Each row comes from the steps of one walk. Every step used is in the known rows, and no mark comes twice. Write the walk behind each row, first mark first.
In the rows, zero is written as 128.
Known rows
setop, nepif, lelilus, vovo, poze, lekev: [120 124 148 148 126  92 165 163 147  83 150  83 105  95 161 104 123  73
 133 210  94 193 137 137  93]
setop, lekev: [ 79 101 128 137 128 101 146 159 113 129 151 126 102 133 126  63 106 112
  98 163 125 129 146 146 100]
pusu, lekev, lelilus: [136  75 125 117 177 114 125 147 114 131 117 134 127  98 133  92 123 127
 123 140  89 122 176 144  79]
lelilus, nepif, pusu, vovo: [117 119 125 168 162 132 170 137 161 119 174  92  37 137 145 101  96 111
 166 148 119  75  77 158 107]
lelilus, nepif, pusu: [113 106 141 165 158 118 143 152 166 139 172  99  57 139 155 115  95 111
 164 154 112  59  80 162 114]
poze, lekev: [ 91 121 147 145 146  98 119 160 105 117 127 122 136 145 161  96 105 111
 149 160  90 122 174 128  83]
lelilus, nepif, pusu, lekev, setop: [130  88 133 145 173 127 125 167 133 136 172 108  90 145 170 105  90 121
 154 134 115  66 101 181 103]
nepif, pusu, lekev, setop: [110  80 126 120 170 100 103 161  80 113 140 107 102 135 156  85 121 109
 157 119  96 107 133 168  96]
lelilus, nepif, pusu, lekev, setop, vovo, poze: [111 107 126 167 173 120 124 154 117 122 154 105  87 124 160  89 124 117
 155 161 117  77  93 164 107]
lelilus, vovo, poze, lekev, pusu: [ 63  77 110 184 124  94 139 162 111  97 159 111 116 134 131 113 191  81
 141 200  78 106 154  75 105]
lekev, lelilus: [127 105 139 131 158 113 154 144 165 123 113 123 100  86 125 103 140 121
 122 142 117 133 156 129  94]
setop, vovo, poze, lekev, lelilus, nepif: [ 90 157 135 186 164 105 138 133 127 103  96 118 113  90 135  81 156 118
 140 195 113 133 139 103 100]
poze, lekev, lelilus: [119 117 151 132 164 100 129 160 128 127  88 120 139 122 147  92 109 120
 141 140  93 138 191 118  78]
lelilus, vovo: [ 94  85 113 167 135 112 160 153 156  82 170 126  91 108 115 131 164  87
 129 177 106 122 137  96 111]
lelilus, vovo, poze, lekev, setop, nepif: [ 98  94 135 175 123 103 139 173 112  80 160 106 125 117 159 103 175  76
 135 186 113 148 160 113  89]
vovo, pusu, nepif, setop, lekev, lelilus: [124 121 149 103 137 129 134 178 153 166 205 105  71 185  91 140  70 120
 111 104 124  94 160 127  97]
pusu, lekev, lelilus, vovo: [136  60 112 130 176 115 138 151 125 114 121 135 123  93 115 108 142 114
 122 147  85 127 178 114  85]
vovo, poze, lekev: [ 66 110 138 177 121  91 119 144  80 119 145 108 124 124 165  74 164  97
 152 202  97 110 158 124  74]
poze, lekev, pusu, nepif, setop, vovo, lelilus: [ 94 129 139 115 155 118 127 184 121 124 137 117 129 178 125 158  94 107
 144 154  74 122 178 127 111]
poze, lekev, pusu: [ 77 107 135 133 151  93 114 178 107 128 133 121 139 177 159 109 117 113
 143 152  67 101 174 116 109]
lekev, lelilus, vovo, pusu, nepif, setop: [143  96 134 124 152 131 161 169 185 125 173 112  76 130  79 159 126 107
 120 117 113 118 160  86 102]
setop, nepif, pusu, vovo: [133 134 154 133 150 105 146 142 135  95 151  81  38 125 159  98 104  84
 164 133 107 150 112 175 102]
lelilus, nepif, setop, lekev, pusu: [111  93 142 113 129 138 167 174 147 155 213 124  91 164 144 113  62 135
 109 149 128  76 108 161 124]
nepif, pusu, lekev, setop, vovo, poze: [ 91 101 119 142 167  94 102 147  65  98 124 103  98 115 147  70 156 105
 158 145  99 120 125 151 100]
lekev, pusu, vovo, poze: [ 61 104  93 154 133 118 163 139 112 106 179 103  75 144 135  89 182 105
 131 177  92 101 125 115 115]
vovo, pusu, lekev: [101  94 119 134 171 112 110 167 114 139 187 130 100 173 124 105 100 114
 118 130  81  61 165  93  89]
vovo, poze, lekev, lelilus, nepif, pusu: [ 98 107 146 175 147  96 126 148 111 143 118  91 102 117 159  74 146 104
 165 178  96  95 138 125  77]

Write each row's walk
[ 94 113 115 121 134 114 146 171 164 134 188  90  94 156 127 156 129 109
 131 178  84 119 123 165 129] : lekev, pusu, nepif, lelilus
[ 67  91  94 125 146 120 183 171 124 120 147 121  86 156 105  71 112 100
  86 160 105 117 150 119 109] : setop, lekev, pusu, vovo, lelilus
[115 107 138 146 170 100 135 176 147 117 108 119 126 143 113 109 116 106
 132 131  83 122 194  60  85] : poze, lekev, lelilus, vovo, pusu
[ 62 156 125 175 144  96 110 144 101 105 125 108 111 133 131 112 174 107
 148 199  93 130 148 118 114] : setop, vovo, poze, lekev, pusu, nepif
[114  92 125 164 162 146 186 170 196 124 162 131  87 116 137 140  95  90
 120 190 117  75 121 135  89] : vovo, lelilus, nepif
[ 93 137 146 113 146 109 109 175 107 127 149 114 130 185 138 148 101 123
 151 143  79 122 171 137 119] : poze, lekev, pusu, nepif, setop, vovo
[119 101 140 145 163 101 142 165 139 107  93 121 135 116 127 108 127 106
 139 146  88 145 190  91  84] : poze, lekev, lelilus, vovo
[153  97 133 110 184 135 142 144 129 128 131 140 118  96 127 107  92 144
 122 138 104 118 151 143  95] : pusu, lekev, lelilus, nepif, setop, vovo
[140 103 162 119 160  91 106 158 113 122 147  96  72 130 173 108  94  88
 162 134  83 129 131 185 100] : setop, nepif, pusu, lekev
[ 78 102 107 167 126  93 184 145 134  77 149  91 114  85 121  88 158  83
 131 232  88 173 130  95  90] : nepif, lelilus, vovo, poze, lekev
[121 118 141 147 121 100 177 154 163  80 170  85  85  81 152 111 137  72
 125 214 103 189 117 144 102] : setop, nepif, lelilus, vovo, poze
[118 133 130 133 127 121 158 150 169 119 183  83  88 118 126 150 112 104
 140 191 115 152 122 191  97] : pusu, nepif, lelilus
[102 100 135 100 121 128 130 174 138 145 216 107  89 180 131 175 120 116
 138 139  98  93 135 170 132] : lekev, pusu, nepif, setop
[127 125 140 128 164 144 148 155 144 128 200 134  88 148 128 128  62 139
 126 141 116  75 115 125 115] : lelilus, nepif, setop, vovo, pusu, lekev
[ 93 120 115 147 155 106 157 123 116  91 146  87  35 127 124  80 131  96
 172 136 102 119 102 137 100] : nepif, pusu, vovo
[131 116 158 144 177 105 131 166 147 144  94 106 114 134 152  99  84 121
 162 133  92 104 155 134  86] : poze, lekev, lelilus, nepif, pusu
[ 79  93  98 136 152 132 193 176 145 131 160 120  82 163 115  78  93 108
  87 163 114  99 133 128 113] : setop, lekev, pusu, vovo, lelilus, nepif
[133 120 156 146 170 114 138 167 155 143 104 120 133 129 156 102  87 129
 142 143 103 111 168 131  82] : poze, lekev, lelilus, nepif
[135 122 145 131 133 104 180 161 180  77 164  93  86  88 148 123 112  79
 121 193 103 192 123 148 109] : setop, nepif, lelilus, vovo
[119 116 119 146 125 122 170 155 179 103 189  85  84 113 107 163 129  90
 139 198 110 158 122 163 104] : pusu, nepif, lelilus, vovo
[118 138 158 148 143  93 134 144 105 102 140  71  56 133 173  80 115  79
 176 151  97 150 127 165  87] : setop, nepif, pusu, vovo, poze, lekev
[ 82 104 107 157 125 103 181 161 128  66 153  92 131  88 134  83 161  87
 121 217 108 182 135 106  90] : nepif, lelilus, vovo, poze, lekev, setop
[120 101 149 121 125 140 171 164 145 147 210 125  89 142 145 105  54 135
 114 152 142  89 108 169 108] : lelilus, nepif, setop, lekev
[114 113 102 164 162 162 217 142 176  92 163 118  61 116 123 108 105  95
 125 177 128 109 122 130  79] : pusu, vovo, lelilus, nepif
[141 116 166 120 160 124 146 166 143 142 120 121 132 132 152 108  69 135
 143 132 108 118 168 134  84] : poze, lekev, lelilus, nepif, setop
[ 94 107 108 149 165 118 178 135 134  88 132  92  35 120 109  92 124  78
 162 148  96 117 112 125  89] : nepif, pusu, vovo, lelilus
[ 92 111 124 135 143 101 133 184 137 121 151  96 131 172 133 147 114 100
 146 173  65 129 166 125 112] : poze, lekev, pusu, nepif, lelilus, vovo
[145  91 142 106 159 122 111 178  94 108 161 128 144 127 188  96 107 116
 118 131 118 145 169 192  84] : pusu, lekev, setop, nepif
[ 80 143 122 160 141 117 135 152 107  69 141 124 125  94 154  78 185 115
 115 171 156 157 134 138 107] : lekev, setop, vovo, poze
[122  55 109 146 163 110 134 144 109 116 127 127 121  85 119  95 168 107
 125 168  86 123 172 110  79] : pusu, lekev, lelilus, vovo, poze
